Every row comes from one small tree of marks. Brackets hold a mark, then the marks that hang from it, in alphabetical order. Every link used is in the known rows. Which tree was each row made from?
Known rows:
{Q E {J {G B} L}}: [ 2.227  1.608  7.138 -1.108  1.197 -4.022 -1.134  4.697  4.437  3.267
  0.770 -0.001 -5.322  1.544  0.176 -4.527  2.749 -1.259 -2.675  3.912
 -2.695  1.609  1.450 -1.072]
{B G L N}: [-0.829  0.506  2.232  0.946 -1.409 -0.591 -1.507  3.181  0.008  1.145
  1.482  0.559  0.756 -3.207  2.951 -3.439  2.203  4.270 -3.565  0.007
 -1.883  1.953  1.663  2.349]
{Q E J}: [ 1.605  0.580  5.002 -0.102 -0.481 -4.163 -0.532  1.766  4.013  1.687
  0.888 -0.523 -3.616 -0.486 -1.716 -4.102  0.355 -1.480 -1.058  2.513
 -2.110  0.797 -0.931 -1.426]
{S {M {E L}}}: [-0.180 -1.506 -2.177 -0.124  1.593 -1.234  0.639  0.843  0.694  2.186
 -1.656  1.777 -1.506  0.260  0.133 -3.363  0.594 -0.757 -0.684  2.054
  3.100 -1.929  0.981 -1.855]
{M {E L} S}: [-0.602 -2.022 -0.589 -0.045  1.187 -1.568 -2.304  0.176  2.672  3.466
 -1.275  1.750  0.228  0.205 -1.515 -1.536  2.792  0.246  2.167  2.777
  2.331 -2.181  0.177 -1.653]
{B L {Q J}}: [ 2.295  1.683  2.567 -1.112 -0.569 -1.991  0.171  2.238  0.538  1.357
 -1.676  0.591 -2.255  0.810 -1.710 -3.716  2.331  1.429 -3.350  4.263
 -0.393 -2.228  0.416  0.594]
{B G N {Q {E L}}}: [-0.811 -0.238 -0.255  0.337  1.324  0.780 -1.057  0.667  0.057  2.556
 -0.726  2.763 -2.997 -2.998  0.446 -1.338 -2.173  1.195 -1.313  4.276
 -0.093 -4.541  0.278  0.609]
{J G L {M E S}}: [-1.582 -2.781  4.294 -0.061 -0.400 -1.073 -0.492  3.343  2.865  1.021
  0.787  1.368 -1.571  3.876 -0.150 -0.374  6.726  0.605  0.616  5.255
  3.890 -0.079  1.144  0.365]
{M {B G}}: [-0.990  0.887 -1.309  0.087 -2.896 -1.308 -0.126 -2.124  1.380  1.768
 -0.824  1.554  2.060 -1.716  1.739 -2.958 -1.304  2.129 -0.261 -0.145
  0.800 -0.866 -0.602 -0.381]
{J {G B E} M}: [-0.584 -0.784  4.023  1.726  3.373 -0.127 -1.726 -0.606 -0.098  2.141
  3.138  3.237 -1.972  6.364 -1.621  3.507  3.159 -4.257 -3.369  3.433
  3.323 -0.463  1.186 -0.158]
{M B E}: [-0.664 -0.151 -0.895  0.187 -2.414 -2.744 -0.630 -2.816  1.836  0.973
  0.273  1.572  1.306  0.206 -2.078 -4.928  3.833 -1.734 -1.551  0.468
  3.370 -0.338 -1.450 -2.360]
{Q {J {G E} {M B}}}: [-0.609  0.339  4.888  0.293 -0.149 -2.868 -2.412 -1.852  2.094  1.562
  3.766  3.184 -1.559  4.466 -2.375 -0.574  2.691 -1.340 -3.227  1.814
  0.940  0.008 -1.629 -0.291]
{S {M B}}: [ 0.334 -0.339 -2.476  0.226 -0.082 -3.027  0.894 -1.141 -0.070 -0.107
 -2.324  0.686  1.254 -0.941  0.151 -3.893 -1.630  0.655 -0.406  0.261
  2.384 -1.090  0.264 -1.500]
{N {B G L {Q E}}}: [ 0.007 -3.495 -0.465  0.638 -1.891 -1.284  1.338  3.801  1.506  5.478
 -0.142  2.186 -1.916 -1.368 -0.143 -4.805 -0.845  2.030 -2.745  4.904
  1.114 -3.971  2.527  1.719]
{M {B G L Q} S}: [ 0.771  0.125 -0.886  0.322 -2.155 -3.716 -0.772 -0.565  2.196  2.839
 -4.539  2.192  2.899 -2.408  0.421 -4.845  0.168  4.723  0.057  4.143
  2.708 -4.133  0.811  0.264]
{M {B Q} E S}: [-0.346 -1.233 -1.376  0.410 -0.840 -4.006 -1.146 -3.277  2.748  2.534
 -3.289  3.116  2.068 -0.286 -4.076 -4.331  2.783 -0.376  0.738  3.265
  5.558 -4.676 -0.176 -2.653]
{M {B L N} S}: [ 0.448 -0.442  0.624  0.896 -0.954 -4.927 -3.714 -0.268  0.304 -0.820
 -0.495 -0.641  4.120 -2.557 -1.625 -4.452  3.254  3.543 -0.149  0.602
  0.087  1.108 -0.502  0.209]
{B G N Q}: [-2.221  0.245 -0.106  0.575  0.543  1.744 -0.453 -0.238 -0.862  2.267
 -0.654  3.242 -0.484 -2.502  0.562  0.181 -1.929  2.216 -1.528  0.805
  0.416 -3.557  1.807  1.091]
{J G M}: [-2.174 -0.957  3.002  0.375  1.144  0.483 -0.206 -0.567 -0.382  0.750
  2.495  1.675 -1.762  4.873 -0.249  3.045  1.678 -1.450 -0.523  1.519
  1.780 -0.405  0.552  1.543]
{Q {E L} J}: [ 1.779  0.711  3.308 -0.999  0.472 -2.897 -1.576  1.896  3.218  2.366
  0.779 -0.508 -4.546  0.045 -1.251 -3.290 -0.197 -0.949 -0.199  4.018
 -3.000 -0.310 -2.079 -1.307]
{J {G B} L {M E}}: [-1.307 -0.717  4.995 -0.236  0.362  0.284  0.200  3.670  1.296  2.202
  1.538  0.662 -3.221  5.869 -0.286 -0.053  7.119 -2.585 -1.587  5.369
  3.174  1.188  2.092 -0.691]
{S {M {B Q} {E L}}}: [ 0.134 -0.851 -4.126 -0.538  0.670 -2.165  0.721 -1.744  0.049  1.990
 -3.407  2.847 -0.720  0.320 -1.522 -4.961  0.187 -0.821 -1.106  3.595
  5.024 -4.829 -0.183 -2.565]
{G {E L}}: [ 1.799 -1.007 -1.792  0.326  1.893  0.779 -2.586 -0.574 -0.227 -0.345
  1.597  2.578 -0.753  0.856 -0.419  0.748  1.085 -0.664 -2.653  3.098
  1.286 -1.844 -2.503 -0.332]
{S {M {B N {Q E}}}}: [ 0.571 -0.769 -1.849  0.715  1.124 -3.643  0.357 -1.178 -0.723 -0.738
 -2.392  1.251 -0.305 -2.050 -1.801 -4.715 -1.525 -0.335 -1.516  2.190
  2.860 -2.862  0.088 -1.558]
{M {B G Q} {E L}}: [-1.141  0.322 -3.412 -0.889 -1.890 -0.228 -0.382 -2.943  1.538  4.378
 -2.138  4.310 -0.367 -0.134 -0.377 -4.316  0.966  0.299 -1.181  4.042
  3.967 -5.588 -1.158 -1.774]
{B {G E} L N Q}: [ 1.036 -0.166  0.912  1.527  0.225 -0.063 -1.751  1.705 -0.483  0.738
  0.609  4.220 -0.364 -2.463  0.635 -2.921  2.498  2.837 -6.801  3.942
  1.710 -2.828  0.888  1.960]
{B N Q}: [-0.907 -0.037 -0.322  0.208  1.907  1.037 -1.133 -0.854 -2.561 -0.703
 -0.061  1.439 -0.694 -0.842 -2.647  0.821  0.050 -0.046 -1.356  0.865
  0.473 -2.728  0.401  0.452]
{G B {E L}}: [ 2.149  0.298 -0.457  0.667  3.697  0.490 -3.006  0.086 -0.478  2.450
  0.711  1.978 -1.035  2.428 -1.219  1.357  1.329 -2.907 -2.721  3.934
  1.051 -1.155 -0.301 -1.959]
{J M}: [-1.471 -1.378  1.877  0.838 -1.207  0.818  1.001  0.072 -0.627 -1.033
  1.170 -1.148 -0.644  2.842 -1.612  2.441  1.277 -1.262  1.566  3.094
  1.816  0.293 -1.093  0.045]
{J G L}: [ 0.513  0.201  1.565 -1.600  0.615  0.319 -0.417  3.194  0.651 -0.264
  0.616  1.162 -1.797  1.292  3.051 -0.975  2.790  2.101 -2.026  1.143
 -0.491  0.482  1.247  1.836]

Which tree is each row?
[-1.091 -0.367 -0.781  0.702 -2.044 -3.268 -1.435 -1.858  3.082  3.050
 -2.595  1.791  3.796 -2.646  1.102 -2.795 -1.637  3.808  2.447  0.547
  1.492 -1.764  0.396 -0.668]
{M {B G} S}
[ 1.183  1.135  1.825 -1.779 -0.634 -0.052  0.693  2.213  0.927  0.722
 -2.024  0.635 -2.744  0.555 -1.435 -1.654  0.676  1.407 -0.758  4.154
 -0.340 -2.720  0.023 -0.410]
{B {Q {J L}}}
[-1.037 -3.023 -1.456  0.228 -1.929  0.234  1.083  3.114  0.249  5.663
 -0.155  2.648 -0.495 -0.659  0.247 -3.100 -0.953  3.222 -2.330  3.095
  0.934 -3.918  3.114  2.212]
{N {B G L Q}}
[ 0.364 -0.409 -1.972  0.074 -0.236 -3.132 -1.247 -3.077  0.905  0.997
 -3.954  1.611  2.718 -0.910 -2.730 -1.845 -0.794  1.641  2.201  2.649
  3.080 -4.477 -0.437 -1.214]
{M {B Q} S}
[ 1.414 -0.906 -0.950  0.475 -0.203 -4.709 -1.018 -2.417  2.208  0.837
 -3.942  1.218  1.313 -1.624 -3.089 -3.527 -0.668  0.479  1.836  4.487
  3.236 -4.550 -0.974 -1.672]
{M {B {Q E}} S}
[ 0.601  2.702  5.813 -0.894  1.993 -2.923 -2.122  1.887  1.986  4.845
  1.328  1.414 -2.550  3.135 -0.164 -2.108  2.237 -0.412 -3.524 -0.096
 -2.726  1.403  2.753  0.074]
{Q {J {G {B L}}}}
[-1.422 -3.163 -0.402  0.588 -2.578 -0.443  0.297  3.844  1.029  5.319
  1.693  1.400  0.468 -1.075  1.530 -3.520 -0.210  3.583 -1.963  0.966
 -0.586 -0.522  2.822  2.238]
{N {B G L}}
[-1.964 -0.958  4.494  1.140  3.292 -1.338 -1.550  0.186  0.736  4.007
  0.318  1.368 -0.670  5.369 -1.500  3.697  1.697 -1.937  1.574  2.701
  2.230 -0.623  3.143 -0.054]
{J {G B} {M S}}
[-1.520 -3.196 -0.105  0.575 -0.741  0.011 -0.381  1.107  2.021  6.777
  1.629  5.248 -1.364  0.062 -1.652 -1.585 -2.377  1.488 -2.849  2.497
  1.044 -4.794  2.053  0.497]
{N {B {G E} {Q J}}}
[ 0.419  1.509  4.744 -2.008  0.032 -1.426 -1.180  3.252  2.552  1.825
  1.334  1.075 -2.878  1.615  1.332 -2.202  2.404  2.075 -2.046  0.598
 -2.781  1.291  0.930  0.790]
{Q {J G L}}
[-0.712 -0.609 -1.213  0.625  0.588 -3.040 -2.918 -3.014 -0.362  0.075
 -2.212  1.524  3.140 -1.999 -3.561 -1.578  0.027  1.964  1.446  1.230
  1.943 -3.287 -0.366 -0.811]
{M {B N Q} S}
[-0.513 -0.200 -2.340  0.464 -0.950 -2.536  1.334 -0.781  0.980  1.803
 -2.747  1.781  1.314 -2.016  2.220 -4.324 -2.923  2.104 -0.440  0.218
  2.414 -1.619  1.169 -1.078]
{S {M {B G}}}
[-0.164 -1.150 -3.081 -0.550  0.051 -2.771 -2.244 -3.148  1.886  3.292
 -3.429  3.123  1.229  0.246 -3.611 -3.571  2.242  0.155  1.634  4.787
  4.729 -5.800 -1.244 -2.528]
{M {B Q} {E L} S}
[-0.391  1.279  1.093  0.519  3.325  0.550 -1.307  0.014 -2.308  2.186
 -0.948  0.539 -0.854  0.896 -2.987  1.273  0.253 -2.293 -1.183  1.487
  0.159 -1.519  2.585 -1.310]
{G {B N Q}}
[-1.343  1.136  0.520 -0.385 -3.151 -2.586  0.184 -2.610  3.708  4.982
 -1.459  4.381 -0.428 -0.337 -1.605 -5.976  1.622  0.007 -2.299  2.330
  3.304 -3.879 -0.104 -2.315]
{M {B G {Q J}} E}
[ 0.726  0.854  0.965  0.330  3.972 -0.192 -1.793  0.752 -1.539  2.460
 -1.029  0.118 -2.807  0.506 -3.011  0.083  0.088 -3.173 -0.998  4.209
 -0.229 -2.331  1.282 -1.686]
{G {B N {Q {E L}}}}
[ 1.523 -0.474 -1.694  1.053 -1.140 -3.728  0.499  0.493  1.274  0.843
 -1.910  2.436  1.444 -1.972  2.290 -6.308 -0.075  2.492 -3.833  2.220
  3.210 -1.135  0.543 -0.536]
{S {M {B {G E} L}}}
[-0.369  0.689  1.017  0.489 -0.543  0.300 -0.547  2.265 -0.966  1.612
 -0.787  2.141 -0.421 -2.682  1.364 -2.901  1.221  3.832 -4.053  2.695
  0.039 -2.304  2.019  2.346]
{B G L N Q}
[-0.067 -0.114  7.408  0.258  0.495 -3.733 -0.687  1.267  3.735  2.290
  2.903  0.842 -5.066  3.400 -1.956 -1.648  1.677 -2.633 -1.442  3.699
 -0.679  0.468 -0.511 -0.179]
{Q E {J G M}}
[-0.922  1.537  1.725 -0.766 -0.855  0.252  1.001  0.327  2.334  5.014
 -2.148  3.519 -2.198 -0.639  0.626 -1.332 -2.783  2.156 -0.966  2.400
 -0.066 -4.383  1.687  0.020]
{B G {Q J}}
[ 1.006  0.431  0.788  0.137  0.790 -0.460 -1.250  1.668 -2.668 -1.398
 -0.193  0.339 -0.594 -1.072 -1.828 -2.270  3.185  1.518 -3.879  2.672
  0.089 -1.448  0.596  1.649]
{B L N Q}
[-0.345 -3.858 -0.452  1.445 -1.956 -0.710 -0.674  3.376  1.470  4.653
  2.771  3.018  0.516 -0.888  1.024 -3.533  0.877  2.810 -4.157  1.982
  0.714 -0.997  1.922  1.931]
{N {B {G E} L}}
[ 2.586  0.504  5.290 -0.998 -1.866 -3.570  0.074  4.797  4.353  0.011
  0.259 -1.840 -4.144 -1.058 -0.374 -5.380  2.231  0.397 -0.948  4.679
 -2.510  1.779 -1.215 -1.192]
{Q E {J L}}
[ 0.803 -1.080  0.481  0.697 -2.470 -5.844 -2.016 -0.580  3.460  1.669
 -1.618  0.955  3.063 -0.903 -2.135 -7.188  6.054  1.228 -0.817  2.612
  3.738 -0.263 -0.334 -1.698]
{M {B L} E S}
[-1.472 -1.778  1.060  1.178 -1.969 -2.254 -0.628 -1.759  0.695 -0.519
 -0.609 -0.874  2.283  1.792 -2.786  0.640  1.223  0.309  3.602  3.540
  3.048 -0.573 -1.682 -0.949]
{J {M B S}}
[-1.268  0.231  0.886  0.968 -3.572 -3.249 -1.830 -0.305  1.827  1.879
  1.450  2.089  1.901 -2.350  0.265 -7.689  5.588  1.666 -4.384  0.459
  1.800  1.191 -0.094 -0.477]
{M {B G L N} E}
[ 1.443 -0.604 -2.497  0.302  0.499 -3.703  1.687 -1.180  0.287  0.042
 -3.797  1.309 -0.680 -1.161 -1.156 -4.952 -2.162 -0.607 -0.972  3.355
  3.850 -3.849  0.033 -1.915]
{S {M {B {Q E}}}}
[ 1.391  0.262 -0.677  0.850  5.236  1.312 -3.876 -0.588 -2.558  1.833
  0.655  3.108 -1.589  1.709 -3.320  2.006  1.382 -2.971 -3.798  4.593
  1.419 -3.313  0.039 -1.597]
{G {B N Q} {E L}}
[-0.529 -1.298 -2.066 -0.183 -0.648 -3.453 -3.014 -2.445  2.662  2.911
 -1.631  1.860  2.160 -0.188 -2.302 -3.964  3.005  0.537  1.972  2.646
  3.170 -2.428 -1.551 -2.489]
{M B {E L} S}
[-1.904  0.060  4.124  0.661  2.638  0.271 -0.520 -0.044 -0.595  2.999
  1.731  1.163 -2.083  6.140 -0.949  3.553  1.875 -3.275 -0.572  2.161
  1.637  0.107  2.330  0.205]
{J {G B} M}
[-2.686 -1.614  3.467  0.651  0.660 -0.255 -0.121 -0.745  1.075  1.946
  2.975  2.876 -2.336  5.316 -1.345  1.061  4.529 -3.081 -1.685  1.979
  3.842 -0.645  0.760  0.324]
{J G {M E}}
[ 1.412 -0.571  6.775 -0.309 -2.858 -2.894  0.833  4.998  3.879 -0.756
  1.167 -2.734 -4.665  1.200 -1.641 -3.404  3.183 -0.664  0.310  7.196
 -1.068  2.016 -2.156 -1.195]
{Q E {J L M}}
[ 1.828 -0.137  1.213  1.339 -1.626 -1.139 -0.590  2.531  2.102  1.489
  0.661  2.765  0.325 -1.632  3.326 -3.757  2.485  2.864 -5.396  3.119
  1.236 -0.097  0.443  1.479]
{B {G E} L}
[ 0.759  1.675  2.942 -0.163  3.179 -1.519 -1.557  1.451 -0.038  3.622
  0.487  1.602 -1.380  3.146  1.183 -0.858  2.688 -1.028 -3.749  0.263
 -0.423  0.634  3.545  0.927]
{J {G {B L}}}
[-0.244 -1.265  1.208  1.247 -1.619 -5.756 -3.699 -0.519  2.144  0.750
  0.175  0.824  3.499 -1.998 -2.929 -6.930  6.823  1.574 -1.609  1.187
  2.572  0.920 -0.262 -1.267]
{M {B L N} E S}
[ 0.756  1.248  2.707 -1.319  2.096  0.137 -0.734  3.735  0.478  2.010
 -0.143  0.622 -2.056  2.574  2.406 -0.475  3.006  0.317 -2.037  1.784
 -0.668  1.029  3.008  0.489]
{J {G B} L}
[ 2.667 -0.320 -1.823  0.222 -0.208 -4.617  1.634  0.447  0.267 -0.435
 -3.881  0.610 -0.641 -1.342 -0.621 -6.857 -0.154  0.363 -2.569  4.542
  3.532 -2.963  0.148 -1.121]
{S {M {B L {Q E}}}}
[ 0.708  1.438  2.941  0.893  1.805 -1.323 -2.166  2.774 -1.617  1.345
  0.703 -1.649  0.114  0.321 -0.995 -1.566  3.558 -0.676 -2.797  0.877
 -1.660  2.899  2.439 -0.315]
{G {B L N}}
[-0.418 -4.045 -1.457  0.428  0.060 -0.755  0.839  1.240  0.254  3.618
  0.439  1.649 -2.052  0.100 -3.300 -1.851 -1.768 -1.069 -0.608  3.411
  1.474 -4.331  1.311  0.259]
{N {B {Q E}}}
[-1.039 -1.261 -0.103  2.053 -0.630 -3.464 -4.059 -2.289  2.186  1.447
  0.267  3.365  4.306 -3.537 -0.259 -2.539  0.228  3.380 -0.499  0.118
  1.695 -0.993 -0.440 -0.539]
{M {B {G E} N} S}
[-0.734 -2.758  2.047  1.149  3.403 -0.501 -3.298 -0.870  0.763  1.493
  2.373  3.939 -1.004  4.831 -1.096  3.824  2.345 -0.644 -0.489  4.593
  3.348 -2.582 -0.670  1.077]
{J {G {E L}} {M S}}
[-1.233 -0.037  6.604 -1.100 -1.376 -1.328 -0.420  3.245  3.233  2.014
  2.637  1.077 -3.816  4.335 -0.844 -1.883  5.702 -0.204 -1.681  3.434
  0.285  1.421  0.206 -0.185]
{Q {J G L {M E}}}
[-1.113 -1.353  1.866  1.370 -3.509 -2.693 -0.215  0.251  1.781  0.988
 -1.049 -0.390  2.453  0.605 -0.251 -1.720  1.964  2.802  1.948  4.738
  2.718 -0.305 -0.696  0.265]
{J {M {B G L} S}}
[-0.753  0.476  6.219 -1.358 -0.982 -0.774 -0.465  3.377  2.070  0.956
  2.275  0.158 -3.382  3.910  0.022 -0.289  3.374  1.112 -0.830  3.055
 -1.337  1.554  0.042  0.759]
{Q {J G L M}}
[ 0.909  0.495  2.146  0.872  4.599 -0.963 -2.712 -0.776  0.513  3.189
  2.066  4.368 -1.318  3.524  0.003  1.077  1.927 -2.993 -4.953  0.328
  1.541 -0.739  2.270 -0.177]
{J {G B E}}
[ 0.096 -0.583 -1.208  0.713 -2.138 -4.195  1.328  0.705  2.408  2.648
 -2.295  2.275  0.857 -1.665  1.705 -8.315  1.984  1.479 -3.167  1.864
  4.130 -0.913  1.488 -1.463]
{S {M {B G L} E}}
[ 1.052  0.100  0.295  1.198  4.529  0.572 -4.633  0.120 -1.740  1.478
  2.485  1.835 -0.627  1.326 -2.033  1.605  2.150 -2.593 -3.427  2.514
 -0.108  0.048 -0.231 -1.523]
{G {B N} {E L}}
[-0.231 -1.043 -2.024  0.471 -0.629 -3.733  0.941 -1.314  1.332  1.121
 -1.852  1.861  0.700 -0.478 -0.907 -5.927  1.186 -0.961 -1.488  0.708
  4.438 -1.191  0.472 -2.641]
{S {M B E}}
[ 0.860 -0.022  1.989  2.195  3.601 -0.633 -3.568 -0.013 -0.904  0.835
  2.625  1.823  0.203  0.808 -2.509  0.819  2.640 -3.180 -4.273  0.937
  0.705  1.184  0.902 -1.708]
{G {B N} E}
[-1.635 -0.281  5.251  0.107 -1.837 -1.619 -0.072  0.688  2.713  2.174
  2.190  0.175 -2.380  3.322 -3.250 -1.077  3.459 -1.890 -0.097  2.527
  0.671  1.043 -0.787 -1.569]
{Q {J {M E}}}
[-0.893 -3.161  3.085  0.419 -2.804 -0.717  0.707  4.093  2.663 -0.885
 -0.563 -1.451 -0.419  1.857 -1.490 -0.992  6.302  0.779  2.748  6.858
  3.884  0.685 -0.544 -1.136]
{J L {M E S}}
